Each row comes from the steps of one path. Every step used is in the known rows, and no mark comes twice. Write the path behind each row, first mark first.
In the rows, zero is written as 128.
Known rows:
zatu, maton: [123 122 158 106  99 131 143 110  99 110 123 109 124 144  97 127 128 171
  88 117 123 157 115  97 123 133 116 111 104 111 123 141  76  99 128 100
 117 148 122 151  96 176 121 153 105 156 163 110 115  91 169 138 114  98]
vubop, maton, zatu: [127 105  97 121 120 135 161 108 118 111  83 128 140 140 134  99 106 137
 102  95 135 169 142 140 139 149  74 150  94 128 154 118  53  84 148 146
 119 131 145 210  80 146 115 153 124 129 128 145 104 131 127 104 132 100]
maton, fevubul, zibibal: [137 132 152 125 158 130 194  89 150 102 131 131 134 138 123 162 167 136
  85 135 120 108 158 141 126 126 165 144 130 125 144 138  50 154 119 133
 138 123 133 172  67 158 163 149 111 153 187 148  97 116 122 128 100  38]
maton, fevubul, zibibal, fisep, ledaguf: [141 144 125 127 141 123 200  89 142 135  96 122 124 126 142 136 105 129
 117 140 105  79 134 154 126 171 166 120  99 139 123 143 115 155  97 141
 123 102 131 140  99 138 169 138  95 141 226 139 133 106 113 184 128  29]
ziri, maton, zatu: [ 79  92  94  83 124 130 150  97 124 145  80 112 117 153 144 144 159 135
  95  80 126 185 152 143 126 133  60 135  93 165 168 105  97 101 124 174
 128 139 167 189  67 144 137 173 130 139 125 163  93 137 113 135 102  98]
fevubul, zibibal: [136 110 133 108 152 134 172  85 126  93 149 126 127 135 124 153 137 141
  97  97 118 113 148 115 120 127 148 138 152 115 149 142  59 141 121 137
 140 167 123 139  86 163 160 167 123 142 166 159 110 113 136 147 106  51]
zibibal, fevubul, maton: [121 129 120 107 130 129 165 103 127 104 153 156 152 159  99 139 137 161
  83  61 107 189 125 124 111 109  97 120 136  94 148 165  71 123 122 119
 117 114  77 108  72 179 181 179 168 148 183 139 101 124  76 137 131  91]
fisep, zibibal, vubop: [146 130 137 120 132 166 141 134 143 125 119 165  77 151 148 137 152 135
 123 112 152 171 105  98 112 150 133 116 130 152 171 121 102 132 150  90
 130 134 104 151 118 160 107 157 153 121 158 153 102 159 141 161 112 109]
fisep, ledaguf, zatu: [140 133 105 141 138 130 116  99 150 130 100 105 120 150  96 109 106 138
 133 149 117 161 120 176 120 112 108 131 115 144 135  89 125 137 111 173
 101 131 128 129  80 157 140 173  85 142 150 147 133 138 163 172 130  91]
ledaguf, zatu, maton, salub: [127 112 149 132 115 141 121 121 156 106 102  94 160 140  87 105 108 150
 129 180 146 152 131 146 141  85 105 151  98 144 139 111 111  95 117 102
 106 116 133 135  93 188 143 179  93 101 155 114 119  92 170  98  92 114]
ledaguf, zatu, maton, fevubul: [136 128 172 148 120 121 151 126 160 108  98 102 134 147  72 114 145 148
 106 193 154 180 139 154 125 126 116 143  83 139 111 106  84 106 104 124
 117  95 140 168  68 187 118 151  63 154 171  91 127 110 168 127 105  80]
zatu, maton, salub: [119 121 162 133 109 146 140 109 120 110 112  94 150 133 114 133 117 164
 124 131 119 126 119 114 144 101 111 128 105 125 139 140 104  96 145  80
 110 129 119 153  92 173 147 172 132 106 172 121  91  78 167 116  91 116]
vubop, zibibal, fisep: [153 150 150  83 121 157 169 105 102  96 126 159 149  92 156 139  78 131
 131  92 110 138 130  92 132 164 140 150  98 124 175 144 116 101 132 108
  94 163 102 127 111 125 123 129 116 138 191 156 142  62 131 163 150 109]
zatu, maton, vubop, zibibal, fisep: [137 121 158 125 109 159 181 107  90 127 108 160 143 115 123 138  96 171
 127 123 116 118 146  78 123 183 122 126  48 111 154 146 113  53 146 114
  99 156 104 169  91 140  96 155 110 113 221 118 149  62 128 186 120 105]
zibibal, vubop: [149 146 139 126 134 146 150 104 136 126 129 162  98 127 128 131 132 145
  89 109 137 164 114 125 104 146 137 112 103 138 181 129  77 139 134 110
 122 140 126 152 113 150 134 155 141 125 165 162  98 144 159 154 127  81]
salub, zibibal: [139 121 134 102 107 130 134  89 122  92 158 107 109 133 140 166 144 126
 116 109 120 133 113 100 104 126 161 136 142 155 151 142 102 150 147 136
  94 119 104 118  96 147 139 168 146 152 126 174  95  86 152 127  98 134]
maton, vubop, zibibal, fisep, ledaguf: [145 132 118 151 132 161 161  90 116 165  89 163 128 104 154 146  83 156
 147 109  74  90 133 120 122 177 127 117  78 129 171 119 150  93 155 164
  85 160 100 156  79 106 109 159 120 103 222 174 139  99 112 221 143  93]
ledaguf, zatu, maton, fevubul, zibibal: [134 110 169 130 137 120 182 117 148 102 110  97 142 154  81 116 151 153
  90 188 157 145 162 149 124 123 151 160 107 133 111 124  58 114  89 130
 130 103 132 175  76 195 142 161  47 155 203  80 128 128 139 123  85  54]
zibibal, vubop, maton, fevubul: [179 161 144 152 132 152 174 127 147 103  83 158 116 119 141  92 128 129
  67 128 147 190 125 139 130 164 152 136  76 129 144 134  49 126 137  91
 105  89 116 211  96 142 104 134 106 130 178 116  88 147 124 117 136  85]
ziri, maton, salub, zibibal: [ 96 101 119  80  97 153 123 105 129  89 115  81 133 148 172 166 152 104
 107  97 108 146 134 114 140  92 151 139 137 194 170 146 127 143 148 138
  81  86 121 127  95 132 161 192 151 119 131 168  71  88 123 116  68 172]
maton, salub: [124 131 144 127 127 155 138  98 155 109 127 108 154 122 138 154 119 146
 132 114 101 125 129 132 141  90 120 141 117 136 192 132 101 132 136 116
 117 131 128 136  76 146 163 169 165 111 160 178  86  93 154 119  99  92]
fevubul, maton: [111 109 110 118 132 136 138 117 101 106 113 131 115 164 121 127 150 162
  73  68  90 162 144 120 118  91 137 125 137 110 158 132  73 113 123 134
 116 164  93 127  81 160 149 179 139 162 158 132 104 133 110 151 115  92]
vubop, zibibal, fevubul: [158 155 155  98 133 146 179 105 122 107 146 171 187 100 137 160 105 147
 118  76 139 185 115  90 129 152  98 138 132 113 155 165  81 126 164 116
  90 119  91 135  67 158 146 158 164 129 217 170 111  68 110 134 151 116]
zatu, maton, vubop, zibibal, fevubul: [139 130 174 137 116 158 188 100 108 137 134 182 177 121 101 155 118 183
 118  97 119 163 140  83 124 153  98 117  81  91 142 166  77  66 174 120
  90 115  86 175  49 167 120 170 150 111 238 139 118  76 102 159 126 110]
zatu, maton, salub, zibibal, fisep: [122 112 156  89  80 145 151  97 117  79 139  96 146 119 140 134  91 125
 139 140 121  89 107  81 136 127 160 125  91 158 137 169 151 114 122  76
  86  82 102  86 134 161 158 159 132 101 175 122 117  43 150 119  88 155]
vubop, zibibal, fevubul, maton, zatu: [113 113 109  97 123 122 192 133 106 122  95 169 179 126 132 124 124 167
 101  36 138 193 155 136 120 108  76 148 112 119 158 135  73  63 162 144
  91 117  87 164  76 156 169 174 182 127 204 154 103 121  41 113 129 119]
ledaguf, zatu, maton, salub, zibibal: [128  96 149 120  94 137 127 117 149  70 124  71 145 142 110 121 126 129
 137 181 150 134 127 126 130  72 143 155 116 170 131 121 132 109 126 104
  86  81 116 112 117 178 152 187 104 107 137 115 112  78 158  99  65 164]
salub, zibibal, vubop: [162 135 131 111 110 141 141 108 137 106 149 141  89 130 156 141 148 128
  96 107 141 143 112  98  92 141 180 128 129 171 169 149  98 157 150 110
  83 100  97 125 124 138 131 172 156 127 151 171  91 127 156 138 102 135]
ledaguf, zatu, maton: [126 107 152 120 116 134 133 115 128 105 117 114 132 152  65 107 130 154
 112 163 157 176 129 126 122 119 107 134  95 129 123 120  95 103 101 123
 113 146 126 140  87 193 119 171  68 150 155  85 143 113 172 132 108  93]
fisep, zibibal, fevubul, maton: [117 114 121  97 124 155 156 128 126  88 136 170 132 182 122 143 160 147
 107  72 126 200 127  96 130 107  98 118 160 107 141 146  95 117 139 114
 119 105  56 114  75 192 150 188 177 145 178 139 106 141  67 145 116 119]
salub, zibibal, fisep, ledaguf: [137 132 106  95  87 128 140  83 109 121 122 110 102 136 162 140  87 109
 142 114  98  99  95 112 123 164 162 112 112 166 140 148 160 154 133 142
  78 101 104  84 116 130 150 158 116 132 166 154 138  70 140 184 124 125]

Write each row's path:
[153 113 116 123  99 158 135 105 125  61 117  96 152 117 169 120 105 102
 111 116 122 129 117 112 152 110 167 151 149 161 154 164  92 135 166 114
  74  84  89 145 105 133 139 170 157 100 122 146  82  80 133  77 107 171]
vubop, maton, salub, zibibal
[143 124 134  79  90 133 147  83 124  86 163 129 115 127 146 160 107 106
 139 115 119 113 106  94 104 156 162 131 118 155 153 155 134 144 113 111
 102 112 109  89 122 141 138 153 144 130 152 169 131  67 144 160 109 119]
salub, zibibal, fisep
[146 124 161 145 136 154 176 109 143 130 131 172 175 130  75 129 108 172
 126 150 149 187 140 130 114 138  78 145  90 102 127 129  92  73 138 125
  84 109  98 169  57 186 121 186 115 100 225 131 140 101 110 154 122 111]
ledaguf, zatu, maton, vubop, zibibal, fevubul
[120 120 121 105  65 130 140 105 112 106 100  81 120 126 154 121  72 136
 150 147 107  75  95  99 144 142 157 111  93 170 119 156 183 119 145 101
  65  61 101  81 140 149 159 173 112 101 184 106 123  52 154 148  95 168]
zatu, maton, salub, zibibal, fisep, ledaguf
[126 113 174 130 125 124 193 105 120 100 119 104 136 138 105 133 157 165
  72 147 139 114 155 109 127 139 157 124 106 121 115 146  43 118 113 113
 127 111 126 192  84 182 146 147  78 163 208  91 110 109 131 131  92  55]
zatu, maton, fevubul, zibibal
[182 148 135 141 100 147 158 128 142  90  99 136 117 132 164  98 133 110
  75 127 156 172 121 127 119 157 192 150  99 169 151 155  67 150 155 105
  69  42  88 192 119 135 113 140 126 129 166 121  82 133 128 103 121 133]
salub, zibibal, vubop, maton, fevubul
[138 125  97 116 108 137 111  94 162 106 114  92 145 124 134 122  75  90
 181 177 116 103 102 176 130 114 152 155 106 187 144 124 208 148 113 141
  65  65 110  71 120 139 173 177 109  71 161 166 152  86 139 145 114 144]
maton, salub, zibibal, fisep, ledaguf, zatu
[131 111 134 120 108 144 124  90 143  83 144  98 142 125 153 158 137 119
 140 121 106 112 123 119 133  80 164 148 145 172 174 149 121 150 154 113
  85  92 107 114 103 140 164 177 179 109 131 180  78  72 149 107  82 149]
maton, salub, zibibal
[117 101 159 158 116 145 138  91 116 141 128 131 118 160  85 148 146 195
 109 122 105 124 144 110 114 127 108 107  82  96 148 132  66  94 144 131
 128 150 122 183  51 165 116 182 118 125 178 129 110 111 152 173  95  84]
zatu, maton, vubop
[153 106 103 127 117 163 160 150 138 129  62 171  95 159 165  83 137 136
 110  99 181 186 124 123 130 155  95 146  97 163 151 105  85  82 156 115
 125 100 116 228 126 153 103 151 142 104 139 134 110 182 108 112 124 120]
fisep, zibibal, vubop, maton, zatu
[125 134 124 127 104 141 127 114 140 129  79  92 144 132 100  81  44 144
 151 195 123 115 112 167 142 129 104 123  60 148 120 113 175 100 101 105
  89  98 134 102 128 163 151 170  67  85 184 100 155  82 165 149 114 114]
zibibal, fisep, ledaguf, zatu, maton, salub
[105  89 129 122 141 170 148 103 105 135  89 149 138 144 161 160 152 162
  83  75  92 168 172 114 125 143 126 129 105 138 179 121  96  88 157 173
  93 174 126 205  49 120  96 187 114 131 185 174 102 117 102 183 110 121]
ziri, maton, vubop, zibibal
[136 132 127 100 124 139 179 123  93  95 128 171 175 133 140 138 119 156
  83  44 117 197 136  98 136 112 125 134 143 106 160 155  78  87 151 124
  81 133  50 116  76 158 164 172 174 148 208 140  97  97  63 142 140 112]
vubop, zibibal, fevubul, maton
[133 119 121 131 113 122 124 125 126 131  78  90 122 161  71  90 101 167
 117 166 128 159 115 147 128 139 113 115  97 141  96 100 135  96 115 137
  96 123 122 136  96 188 118 178  43 152 170  87 144 120 162 169 121 112]
fisep, ledaguf, zatu, maton
[126 132 188 135 105 121 170 120 124 107  95 110 133 134  97 134 143 170
 103 148 122 153 135 123 131 136 133 122  81 123 123 130  65 115 133 108
 121 103 127 186  71 186 118 138  92 169 182 101  98  89 156 133 106  86]
zatu, maton, fevubul
[114 106 117 118 123 166 154 137 148  95 126 164 162 168 134 143 141 136
 122  89 115 171 139 115 144  74  97 131 161 126 159 149 112 116 148  94
 122  81  68 109  78 186 181 191 215  96 177 154  76 122  60 118  99 129]
fisep, zibibal, fevubul, maton, salub
[125 148 150 140 104 117 153 121 149 135  73 108 122 133  88  88  84 138
 131 203 127 144 117 167 134 169 127 126  45 139  94 112 144 110  92 124
 105  73 147 146 101 173 120 138  35 138 205  86 170 101 146 185 125  78]
zibibal, fisep, ledaguf, zatu, maton, fevubul
[136 106 126 179 124 144 138 124 124 161  56 124 130 138  99 104 105 185
 129 153 115 145 150 142 130 140 116 124  80 128 124  89 136  61 154 168
  66 138  99 187  62 150  92 184  59 116 209 103 152 130 132 185 116 127]
fisep, ledaguf, zatu, maton, vubop, zibibal
[132 107 164 141 125 155 168 122  88 136 108 141 136 125 115 145 130 196
 112 108 101 136 152  82 132 144 124 120  88 101 147 127  79  55 169 127
  85 160  98 195  65 155  97 169 120 126 216 123 118  90 129 169 103 118]
zatu, maton, vubop, zibibal
[179 127 110 127 152 156 188 116 122  90 114 170 118 139 152  91 114 123
  46  93 164 152 133 118 116 170 166 142 129 128 152 156  41 121 124 105
 110 144  97 192 137 139 126 168 106 113 185 107 112 163 131 115 128  82]
fevubul, zibibal, vubop, maton
[141 139 119 130 150 122 181  97 176 128  94 121 131 134 114 116 100 112
 125 180 128 105 142 189 116 152 159 150  95 148 118 121 134 148  71 163
 119 100 143 138  91 157 166 153  57 125 207 133 162 131 116 174 125  26]
maton, fevubul, zibibal, fisep, ledaguf, zatu
[124 138 141 159 110 110 137 126 152 127  58  82 123 155  80  90 117 164
 114 195 120 167 130 172 131 134 125 121  82 146  85  89 117 117 113 148
  89  82 138 173  66 185 123 159  44 160 193  84 128 110 152 152 118  90]
fisep, ledaguf, zatu, maton, fevubul
[140 113 156 137 119 151 164 100 128 125 103 151 152 117  94 115  82 156
 143 162 136 147 151 121 109 157 120 144  49 121 137 118 125  48 111 134
  84 155 113 157  91 150  96 163  78 101 209 115 173  88 130 184 114 100]
ledaguf, zatu, maton, vubop, zibibal, fisep
[136 131 101  96 147 131 184  70 110 125 123 131 118 132 144 139  82 123
 113 114 116  80 118 128 122 178 161 108 119 133 136 142 131 142 103 143
 126 147 118 109 123 141 169 172  95 133 203 134 148 109 129 196 128  54]
fevubul, zibibal, fisep, ledaguf
[ 94 115 100 115 127 116 177  99 130 141 119 165 152 162 119 123 139 164
  90  55 135 184 143 147 107  96  47 132 106 114 148 140  71  96 132 144
 126  95 108 136  60 179 189 187 189 128 173 157  96 134  69 117 120  83]
zibibal, fevubul, maton, zatu
[110 117 125 102 134 170 161  91 101 135  94 166 137 121 163 158 124 140
 105  82 101 149 155 104 129 184 119 121  64 132 187 127 136  76 132 155
  98 164 121 175  80 103 103 174 113 110 203 167 127  98  93 214 123 105]
ziri, maton, vubop, zibibal, fisep
[101 131 138 111 121 139 148 110 135 115  87 112 120 149 135 162 173 130
  75 105 108 185 147 144 132 132 125 132  97 151 153 126  80 144 118 147
 125 105 151 184  57 148 128 156 105 163 159 151  83 116 118 152 121  82]
ziri, maton, fevubul
[176 122 111 134 163 169 184 115 142  86  99 151 149 132 169  98 104 127
  79 113 157 123 136 133 140 129 171 153 129 149 171 159  51 114 127  84
  99 116 106 179 131 138 158 167 135  75 182 116  77 149 130  88  97  92]
fevubul, zibibal, vubop, maton, salub
[152 119 114 105  96 161 150  98 119  52 125 117 163 108 176 116  74  86
 140 126 113 114 108 101 154 133 168 158 115 152 160 177 131 127 135  84
  70  78  90 116 132 126 141 159 146  81 135 139 116  58 130 104 116 154]
vubop, maton, salub, zibibal, fisep
[ 92 109 112  95 121 159 128 100 138 108  97 112 140 140 154 162 143 132
  92  90 106 161 143 138 156 104 105 131 109 154 172 129 111 117 136 127
 106 132 138 148  75 137 152 184 128 117 149 164  66 105 128 133 104 122]
ziri, maton, salub
[131 140 138 107 101 138 152  84 163  83 172 132 177 130 140 177 116 110
 146 111 125 128 106 120 122  90 121 135 150 155 159 178 116 166 155 107
  90  36  96  95  80 158 194 178 210  84 158 195  78  57 119  93  96 135]
maton, salub, zibibal, fevubul
[150 136 138  98 104 130 163 135  96 117  69 123 137 122 111  84  50 142
 137 164 140 153 105 127 138 181 130 135  79 137 100 111 163  65 111 127
  66 134 100 128 124 156 106 155  31 133 211  76 183  82 137 182 149 138]
vubop, zibibal, fisep, ledaguf, zatu, maton
[160 132 139 116 137 147 217 100 125  77 111 139 153 132 145 108  93 108
  89 136 134 128 153 117 143 183 165 155 102 111 129 162  62 134  93 108
 120 104 123 186 104 140 135 131  83 129 201 107 131 100  95 130 137  46]
vubop, maton, fevubul, zibibal, fisep
[132 103 147 108  84 138 131 105 148  80 131  90 150 120 116 113  90 111
 160 192 149 115 109 117 124 108 147 150  88 172 135 142 162 108  99  83
  83  69 123  81 139 167 153 180  97  88 160 114 143  51 152 110  83 158]
ledaguf, zatu, maton, salub, zibibal, fisep
[134 135 151  96 126 156 156 113 140 105 156 171 140 162 127 167 143 128
 139 104 146 183  98  97 127 146  87 124 151 111 141 158  98 151 147 104
 129  98  94 127  74 185 142 164 179 129 172 179 108  99 116 147 130 106]
fisep, zibibal, fevubul
